Each row was made from one path, in order. Every step used is in the known rows, and no mark comes twice. Write each row's path.
Known rows:
lapef/zube/muze/keniz/zotivu: [ 1.134  4.121 -2.790  0.623  1.876  0.229 -3.013  1.671  2.176  2.676
 -2.439 -0.788 -2.773 -3.240  2.173  0.785 -1.495  2.866  1.214 -2.723]
zube/lapef: [ 4.029 -5.457 -1.965 -1.567 -5.528  1.791  2.422 -0.984  2.984 -3.881
 -0.025  3.640  0.728  3.014  0.936  1.538 -3.961 -3.405  2.174  0.528]
lapef/zube/muze/tuvo: [ 5.468  4.986 -0.550 -3.904 -0.425  3.055 -3.676 -3.942  3.756  3.168
 -6.376 -0.822 -3.132  1.969  5.532 -2.331 -0.159  1.392 -0.002 -4.493]
kerupe/zotivu/keniz/muze/zube/lapef: [-0.601 -5.420  1.297 -0.580 -0.758  0.595  4.479  0.254 -0.015  2.880
 -3.808 -0.576  8.359 -1.036 -2.735  2.567 -5.349  0.396  0.591 -2.341]
kerupe/zotivu/keniz/zosiru: [-4.347 -2.380  3.912  1.747  0.151 -0.563  4.728  0.553 -2.644  1.772
  0.201 -0.848  1.853 -7.103 -7.083 -1.854  4.545 -3.638 -1.037  5.587]
lapef/zube/zotivu/kerupe: [-1.826  3.289  1.481 -6.794 -4.224 -0.268 -3.086 -0.175  1.098 -5.971
 -0.704  2.951  2.227  0.501  3.014 -3.468  1.439 -2.471 -3.298 -4.098]
zosiru/keniz/muze: [ 0.428 -2.217 -1.334  3.456  1.350 -2.560  1.322  1.318 -5.359 -2.225
  1.469 -1.919 -1.830  3.720 -2.663 -2.815  0.930  0.320  0.296  1.005]
zube/muze/keniz: [ 1.325 -1.547 -1.700  0.111 -1.679  0.670 -4.207 -0.293 -0.252  5.734
  1.972 -0.311 -1.969  1.322  3.708  1.476  0.778 -0.628  1.340  1.426]
keniz/muze/zube: [ 3.553  1.613 -0.779  0.727  3.887 -3.131 -0.725 -0.462  3.263 -4.480
 -2.315  0.647  1.526  5.768  2.286  3.638 -3.549  2.797  3.045 -2.128]
tuvo/muze: [ 0.966  0.723 -1.150 -5.511 -2.053  4.245  0.869 -4.176 -1.338 -1.920
  0.306 -0.727 -0.312  3.668 -0.872 -2.720  2.706  0.001 -1.146  0.099]
keniz/muze/zube/lapef: [ 5.535 -2.165 -1.190 -0.726  1.205 -2.077  0.929  0.483  5.468 -4.285
 -2.584  2.746  3.532  5.858  2.006  4.403 -7.924  2.274  4.649 -3.530]
muze/keniz: [-2.130  1.038  1.184  5.713 -4.136  0.875 -0.452 -0.978 -0.489  0.096
  3.509  1.221 -2.483 -0.104  2.418 -0.097  0.909 -1.414  0.986  2.218]
muze/zube/zotivu/keniz: [-1.206 -1.432  0.898 -5.851 -0.812 -0.835  0.518 -3.356  1.478  2.279
 -1.692 -1.818  6.614 -1.071  3.244  1.661  0.989  1.287  0.163 -4.077]
zosiru/keniz/zotivu: [-0.972 -1.515 -2.689  3.817  1.395  0.766  4.076  2.514 -4.134  0.123
  2.055 -4.205 -3.584 -2.915 -3.954 -1.215  1.158  1.675  1.934  3.183]
muze/keniz/zotivu/kerupe: [-4.530  2.068  1.612  6.557 -0.262  0.032 -0.848  4.741 -0.820  0.199
  4.808  1.542 -3.152 -4.306 -0.593  1.176 -0.677 -0.409 -1.129  3.057]
tuvo/muze/keniz/zotivu: [-2.793  2.887 -0.945  1.667  0.334  4.502  2.056 -0.191 -1.252  1.387
  2.862 -1.882 -1.935 -3.275 -1.976 -1.231  0.840  2.705  1.617 -0.066]
keniz/zosiru: [ 0.871  1.174  2.083  2.182  2.262 -3.129  1.588  0.702  2.515 -5.689
  2.515  3.012 -4.174 -1.196 -3.134 -1.161  3.628 -2.645  2.710  6.205]
kerupe/zotivu: [-1.388 -1.963  0.168  0.721 -5.173  4.418  3.377 -1.265 -1.174 -1.087
  0.032 -0.765  1.594 -0.817 -0.890  0.490  0.630 -3.071  2.148  4.024]
zotivu/keniz: [-1.009 -3.446 -0.114 -0.568 -0.254 -2.409  0.896 -2.556 -3.114  0.788
 -0.975 -0.636  0.924 -0.585 -1.585 -0.303  3.901 -3.590 -5.885  1.419]
zotivu/kerupe: [-1.037  0.015  2.016 -1.780 -2.945 -0.553 -3.047  0.661 -1.187 -3.609
  2.363  3.420 -1.396  3.470  0.421 -0.791  1.379 -3.589 -4.987  3.133]
lapef/zube/muze/keniz: [ 1.351  3.916 -1.127 -1.238 -1.550  0.415 -4.776 -1.123  1.427  2.958
 -2.090  0.649 -1.997  0.390  3.984 -1.262 -0.541  1.497 -0.337 -3.113]

Write each row's path:
[ 4.901 -1.726 -0.467 -3.086 -3.650  2.320  1.420 -2.422  6.165 -0.813
 -1.941  2.523  3.014  3.585  3.443  3.772 -6.936  2.719  4.493 -2.398] -> muze/zube/lapef
[-1.209  0.284 -0.860  1.045  1.929 -0.531 -0.166  4.274 -0.032 -3.918
  1.850  1.206 -2.236 -1.684 -2.279  2.036 -0.224 -1.652 -2.271  3.582] -> keniz/zotivu/kerupe
[ 0.965 -1.183 -3.613  2.450  2.140  0.705 -2.149  2.836  0.545  5.384
  1.620 -1.928 -2.835 -2.821  1.410  3.796 -0.565  0.958  2.976  1.765] -> zube/muze/keniz/zotivu
[-2.440  2.557  0.944 -0.416 -3.440  4.871  0.013 -3.470 -1.992  1.474
  3.155 -0.475 -1.096  0.899  0.227 -3.563  2.044  1.372 -0.197 -0.412] -> tuvo/muze/keniz
[ 0.385  0.287  1.000  2.111  1.920 -2.145 -3.369  1.921  1.520  4.297
  3.431  1.176 -3.947 -1.926  0.213  0.050  2.296 -0.383  3.422  4.195] -> zube/muze/keniz/zosiru
[-2.297 -2.107  2.985  3.504  0.359  1.720  3.765 -1.194 -2.871  3.747
 -3.628 -2.915  3.000 -2.881 -2.320 -1.325  1.326 -2.778 -1.708 -0.330] -> kerupe/zotivu/keniz/muze/tuvo
[ 1.888  3.669 -0.107 -6.875 -0.690  4.746  0.162 -5.399  1.762  0.502
 -1.510 -1.532  1.932  4.165  1.382 -0.648 -0.564  5.400  1.138 -2.729] -> tuvo/muze/zube
[-4.866  3.517  1.431  0.551 -0.091  3.895 -0.304  1.807 -2.430  1.406
  4.102 -0.349 -1.528 -2.916 -2.647 -2.325  0.741  2.138 -2.072  0.370] -> tuvo/muze/keniz/zotivu/kerupe
[ 0.749 -1.297  0.393  0.097  5.158 -5.429 -0.052 -1.326 -0.434  0.319
 -3.518 -0.815  3.913  2.220 -0.531  2.253 -0.644  1.379 -3.191 -2.944] -> zotivu/keniz/muze/zube
[-0.864  4.759 -0.456 -0.718  1.453 -0.173 -5.339  3.623  0.907  2.936
 -0.945  1.111 -2.465 -2.814  1.624 -0.306 -1.761  2.112 -2.452 -2.421] -> lapef/zube/muze/keniz/zotivu/kerupe
[-2.330  1.457 -0.747  7.919  0.400  0.747  1.811  2.571  0.584 -0.260
  3.078 -0.322 -3.492 -4.724  0.108  2.322 -0.373  0.288  3.117  2.568] -> muze/keniz/zotivu
[-1.836 -1.489  2.957  1.521  3.860 -5.343  1.960 -0.172 -1.226 -0.783
  0.742  1.396 -1.310 -4.180 -5.491 -1.899  5.788 -3.634 -3.486  4.599] -> zotivu/keniz/zosiru
[-1.584 -5.570 -1.135 -3.212  1.729 -4.719  0.835  0.167 -2.338 -2.773
 -0.567 -0.947  5.583 -0.371 -0.509 -0.117  3.660 -4.796 -2.327 -2.797] -> zube/zotivu/keniz/muze
[-3.097 -0.763  0.064  2.232  0.847  0.182  1.314  4.490 -5.613  0.488
  3.723 -2.473 -3.359 -2.554 -4.571 -2.236  1.037  1.054 -2.310  3.478] -> zosiru/keniz/zotivu/kerupe
[ 1.180  0.522  1.423  5.264  1.422  0.714  1.674 -0.562 -3.659  1.095
 -0.266 -3.353 -3.733  2.439 -0.232 -4.750  0.568  1.150  1.465 -1.107] -> zosiru/keniz/muze/tuvo
[ 0.161  0.639  1.511 -4.105  1.877 -3.416 -2.735  1.854  2.688 -4.720
 -0.116  1.639  5.151  4.673  3.119  2.249 -2.845  1.024  1.348 -4.001] -> keniz/muze/zube/zotivu/kerupe
[ 4.473  2.250 -3.148 -5.878 -0.215  0.014 -4.166 -1.972  2.045 -0.199
 -4.523  0.389 -1.259  2.886  3.169 -0.516  0.152  0.247 -1.133 -2.646] -> lapef/zube/muze
[ 2.380 -4.491 -0.053 -1.163  2.812 -4.322  1.445 -0.392  1.455  0.493
 -3.750  1.063  5.689  2.087 -0.849  2.830 -4.585  1.037 -1.755 -4.398] -> zotivu/keniz/muze/zube/lapef
